What can hang from each mark
Q921: Q953
Q254: Q379 Q736
Q146: Q641 Q820
Q953: Q529 Q921
Q379: Q254 Q820
Q238: Q736 Q876
Q529: Q953
Q876: Q820
Q736: Q238 Q254 Q953
Q820: Q146 Q379 Q876

Every row comes from one small tree of marks. Brackets hold a mark, then the marks that hang from it, in the order of their numbers. Every link used is in the known rows. Which tree was each row made from?
Known rows
(Q238 Q736): 24; -2; 4; -16; -10; 5; -24; 2; 3; -2; 14; -22; 1; -7; 8; 7; -8; 8; 24; -1; 10; 3; 30; 5; -27
(Q254 Q379 (Q736 (Q238 Q876) Q953)): -91; -66; -20; 19; -2; 12; 1; 9; 18; -5; -26; 14; 10; -11; 37; 40; 1; -3; 26; -2; 3; 9; 1; -9; -58
(Q379 Q254 Q820): 3; 29; 2; -19; 8; -30; -23; -50; -27; 6; 2; -30; 4; 10; -16; 9; -30; 8; 36; -2; 1; 46; 19; 4; 27
(Q238 (Q876 Q820)): -4; 44; -18; -11; -26; 25; 35; 29; 19; -19; 27; -4; 0; 7; -26; 14; -8; -7; 21; -15; 3; -2; 19; 6; 0
(Q238 (Q736 Q953)): 25; -53; 0; -6; -3; 8; -26; 7; 11; -2; 14; -17; 1; 4; 24; 12; 11; 2; 27; -1; 8; -10; 35; -6; -49
(Q820 (Q146 Q641) (Q379 Q254) Q876): 23; -16; 32; -8; -8; -1; 38; -7; -32; 20; 16; 14; -19; -18; -12; -47; -7; -22; -73; 24; -12; -1; -58; -6; 20
(Q238 (Q736 Q254 Q953) (Q876 (Q820 Q146))): 32; -20; -25; 16; -41; 2; 45; 34; 36; 1; 70; 6; 1; 16; 27; -3; 49; -38; -56; -14; -2; -13; 30; -7; 6
(Q238 (Q736 Q254 (Q953 Q529 Q921)) Q876): -6; -66; -25; 35; -14; -6; -6; 5; 36; 21; 58; 5; 10; 19; 66; -15; 31; -9; 40; 16; 9; 2; 43; 14; 37
(Q736 (Q238 Q876)): -48; -10; 1; 5; -11; 35; 27; 9; 14; -2; -15; -16; 5; -32; 27; 0; -11; -10; 33; -8; 9; 16; 27; 3; -17
(Q921 Q953): -4; 11; 10; -11; 15; 40; -20; 5; 11; 0; -7; -1; 2; -18; 3; -1; -24; 4; 34; -4; -9; -11; 31; -3; -9
(Q876 (Q820 (Q146 Q641) (Q379 (Q254 Q736)))): 2; 33; 6; -17; -7; -43; 19; 14; -17; -7; -6; 9; -5; 4; -52; -25; -17; -33; -68; 17; -11; -12; -66; -5; -11
(Q379 (Q254 (Q736 Q238 Q953)) (Q820 Q146)): -74; -25; 4; 5; 16; -59; -20; -52; -12; 6; -20; -16; 4; 1; 15; -8; -20; -20; -51; 6; -1; 40; 23; -14; -46
(Q146 Q641 Q820): 32; 70; -1; -15; 11; 21; -4; 14; -3; -16; -21; -11; 12; 0; -17; 8; -17; 7; 35; -12; 26; -16; 27; 12; -2
(Q146 Q641 (Q820 Q379)): 34; 66; 7; -13; 9; 19; 16; 17; -9; -10; -28; 9; 7; -1; -24; 0; -8; -8; 33; -7; 13; -23; -54; 9; -2
(Q379 (Q254 (Q736 (Q953 Q529))) (Q820 Q876)): -61; -20; 1; 21; 15; -65; -37; -58; -9; 5; 13; -7; -1; 27; 3; 0; -29; 61; 24; 6; 6; 35; 46; 8; -5
(Q238 (Q736 (Q953 Q529)) (Q876 Q820)): 22; -11; -27; 18; -24; -18; 9; 27; 31; -14; 47; -1; 2; 29; 0; 19; 19; 28; 16; -11; 6; -11; 34; 11; -21
(Q238 Q736 (Q876 Q820)): 28; 40; -20; -12; -46; 1; 28; 25; 20; -20; 51; -4; 2; 11; -17; 18; 1; -9; 12; -12; 6; 5; 23; 7; -27
(Q529 Q953): -8; -9; 9; -5; 13; 34; -22; 10; 9; -3; -8; -9; 0; -21; 0; -2; 3; 13; 34; 12; -19; -16; 31; -1; 15
(Q736 Q254 (Q953 Q529)): -4; -67; -3; 39; 30; 11; -32; 10; 25; 20; -3; -16; 4; 5; 50; -11; 29; 41; 43; -10; 5; -23; 42; 11; 70
(Q876 (Q820 Q146)): 25; 49; 1; -18; -1; 11; 0; 28; 4; -19; -2; -6; -8; 2; -42; 0; 2; -11; -63; -6; -6; -23; 17; -1; -4
(Q876 Q820): 26; 50; -8; -19; 1; 14; -14; 28; 7; -21; -17; -14; 1; 3; -42; 15; -7; 14; 25; -10; 1; -18; 21; 4; -1
(Q876 (Q820 (Q146 Q641) Q379)): 48; 37; 8; -17; -2; 10; 29; 34; -4; -15; -14; 17; -7; -1; -51; -13; 10; -26; -63; 0; -14; -34; -66; -4; -8
(Q736 Q238): -23; -7; 12; 0; 14; 27; -17; 8; 2; 0; -52; -23; 6; -36; 21; -1; -12; 8; 37; -4; 9; 0; 27; 2; -19
(Q379 (Q254 Q736) (Q820 (Q146 Q641))): -38; 19; 6; -16; 6; -59; -8; -58; -25; 1; 10; -14; 2; 9; -18; -14; -41; -16; -60; 9; 3; 41; 17; -3; -14
(Q953 Q529): -11; 0; 9; 9; 25; 3; -37; 0; 3; 1; -12; -21; -3; -1; 0; -5; -16; 58; 31; -1; 9; -6; 33; 24; 35
(Q876 (Q820 Q379)): 28; 44; -1; -17; -1; 13; 4; 33; 1; -16; -24; 6; -4; 3; -47; 4; 0; -2; 22; -7; -11; -25; -61; 1; -3

Write each row's tree
-55; 26; 6; -7; -4; -48; -19; -59; -19; 2; 15; -9; -1; 10; -13; 0; -45; 32; 20; 7; 6; 48; 35; 2; -10  (Q379 (Q254 Q736) (Q820 Q876))
-71; -26; 4; 14; 5; -47; -24; -50; -11; 3; -20; -9; 4; 0; 16; 2; -26; 25; 30; 4; 6; 40; 41; -8; -44  (Q379 (Q254 (Q736 Q238 Q953)) (Q820 Q876))
30; 45; 5; -17; -2; 9; 18; 32; -2; -12; -11; 15; -11; 1; -46; -12; 9; -26; -65; -2; -18; -26; -63; -4; -4  (Q876 (Q820 Q146 Q379))
2; -8; 22; -7; -8; 2; 14; -7; -25; 19; 5; 2; -14; -12; -7; -27; -14; 7; 22; 18; -9; 10; -52; 0; 26  (Q820 (Q379 Q254) Q876)
-12; -44; -16; 35; -13; 28; 47; 45; 35; 4; -17; 12; 10; -12; 40; -6; 48; -29; 37; -19; -7; -17; -35; -11; 18  (Q736 (Q238 (Q876 (Q820 Q379))) Q254 Q953)
31; 41; -1; -19; -4; -20; 3; 19; -18; -2; -16; -7; -4; 5; -48; -3; -10; -9; 26; 6; -12; -6; -64; 1; 22  (Q876 (Q820 (Q379 Q254)))
-54; -56; -13; 1; 16; 5; -38; 3; 8; -5; -24; 10; 4; 7; 12; 42; -3; 15; 27; 3; 2; -10; 2; -8; -42  (Q254 Q379 (Q736 Q953))
-4; 43; -12; -12; -28; 21; 47; 28; 16; -15; 39; 1; -6; 7; -28; 0; 1; -28; -58; -9; -4; -6; 16; 1; -3  (Q238 (Q876 (Q820 Q146)))
-11; 60; 10; -4; -6; -25; 18; -3; -22; -1; -8; 14; 3; -2; -22; -18; -31; 7; 20; 12; 17; -1; -42; 9; -9  (Q146 Q641 (Q820 (Q379 (Q254 Q736)) Q876))
51; 35; 7; -19; -4; -22; 26; 19; -24; -3; -5; 3; -7; 1; -53; -22; -1; -35; -62; 13; -15; -16; -71; -3; 18  (Q876 (Q820 (Q146 Q641) (Q379 Q254)))
42; -68; -24; 10; 2; 9; -46; 8; 16; 16; 6; 12; 12; 8; 49; 21; 44; -19; 48; 18; 2; -9; 12; -4; 24  (Q238 (Q736 (Q254 Q379) (Q953 Q921)))
5; -54; -17; 31; 25; 21; -24; -10; 11; 10; -54; 6; 16; -10; 55; 41; 45; 12; 50; -24; -5; 10; 3; -9; 34  (Q736 Q238 (Q254 (Q379 Q820)) Q953)
19; -70; -15; 17; 18; 38; -22; 18; 13; 16; -13; 1; 6; 0; 44; 28; 42; 5; 43; -12; -4; -18; 5; -8; 57  (Q736 (Q254 Q379) Q953)
-38; -26; 2; -6; 13; -57; -10; -54; -17; 3; 12; -12; 2; 20; -5; -8; -23; -21; -55; 9; 2; 30; 21; -12; -34  (Q379 (Q254 (Q736 Q953)) (Q820 (Q146 Q641)))
21; 26; 17; -9; -1; 15; 13; -33; -9; -9; 15; 11; -9; 2; -16; -6; -9; 14; -61; -9; -1; 13; 29; -1; -7  (Q379 (Q820 (Q146 Q641) Q876))
38; 67; 12; -5; -2; 28; 27; 16; -10; -10; -16; 22; 0; -5; -21; -7; -6; 14; 25; -6; 13; -22; -40; 9; -4  (Q146 Q641 (Q820 Q379 Q876))
50; -44; -17; 12; -3; -3; -18; -14; 7; 11; 24; 12; 4; 14; 40; 32; 50; -6; -36; -16; -8; 10; 7; -10; 22  (Q238 (Q736 (Q254 (Q379 (Q820 Q146))) Q953))
21; 24; 0; -7; 1; 21; -7; -29; -14; -7; 4; 26; -11; 4; -15; 37; 7; 24; -52; -10; -14; 19; -2; -1; 13  (Q254 (Q379 (Q820 Q146 Q876)))
6; 30; 13; -11; -3; -25; 1; -52; -30; 11; 29; -10; -13; 5; -14; -13; -19; 5; -59; 4; -6; 41; 28; -1; 22  (Q379 Q254 (Q820 Q146 Q876))
21; -12; 33; -5; -6; 34; 41; 9; -10; 7; 7; 28; -20; -19; -9; -40; 5; -11; -75; 11; -11; -20; -55; -5; -7  (Q820 (Q146 Q641) Q379 Q876)
-26; -79; -8; 49; 42; 4; -53; 9; 26; 23; -52; -5; 18; -11; 70; -25; 31; 12; 65; 18; 8; -18; 43; 10; 51  (Q736 Q238 Q254 (Q953 Q529 Q921))
-37; 29; 4; 5; 1; -25; 5; -1; -12; 5; -2; 13; -1; 9; -6; -10; -14; 5; 23; 9; 8; -6; -35; 0; -22  (Q146 (Q820 (Q379 (Q254 (Q736 Q953))) Q876))
-17; -76; 1; 30; 20; 32; -14; 19; 22; 16; -44; -19; 12; -29; 67; -8; 34; -4; 50; -12; 7; -16; 37; -10; 21  (Q736 Q238 Q254 Q953)
-28; 16; -6; -11; 9; -15; -16; -36; -9; -15; -14; 22; 4; 8; -18; 36; -17; 6; -55; -5; -2; 19; -12; -2; -29  (Q254 (Q379 (Q820 (Q146 Q641))) Q736)
37; 62; 12; -7; -5; -5; 25; 2; -29; 4; -6; 10; 0; -4; -23; -15; -14; 6; 28; 8; 13; -6; -44; 9; 22  (Q146 Q641 (Q820 (Q379 Q254) Q876))
-2; -53; -13; 1; -31; 18; 23; 10; 23; 2; 58; -7; 2; 10; 36; 12; 13; -18; 22; -4; 8; 6; 32; -4; -46  (Q238 (Q736 Q953) Q876)
1; -8; 29; -7; -8; -2; 28; -8; -29; 25; 19; 9; -23; -15; -8; -43; -6; -19; -75; 23; -18; 8; -56; -4; 23  (Q820 Q146 (Q379 Q254) Q876)
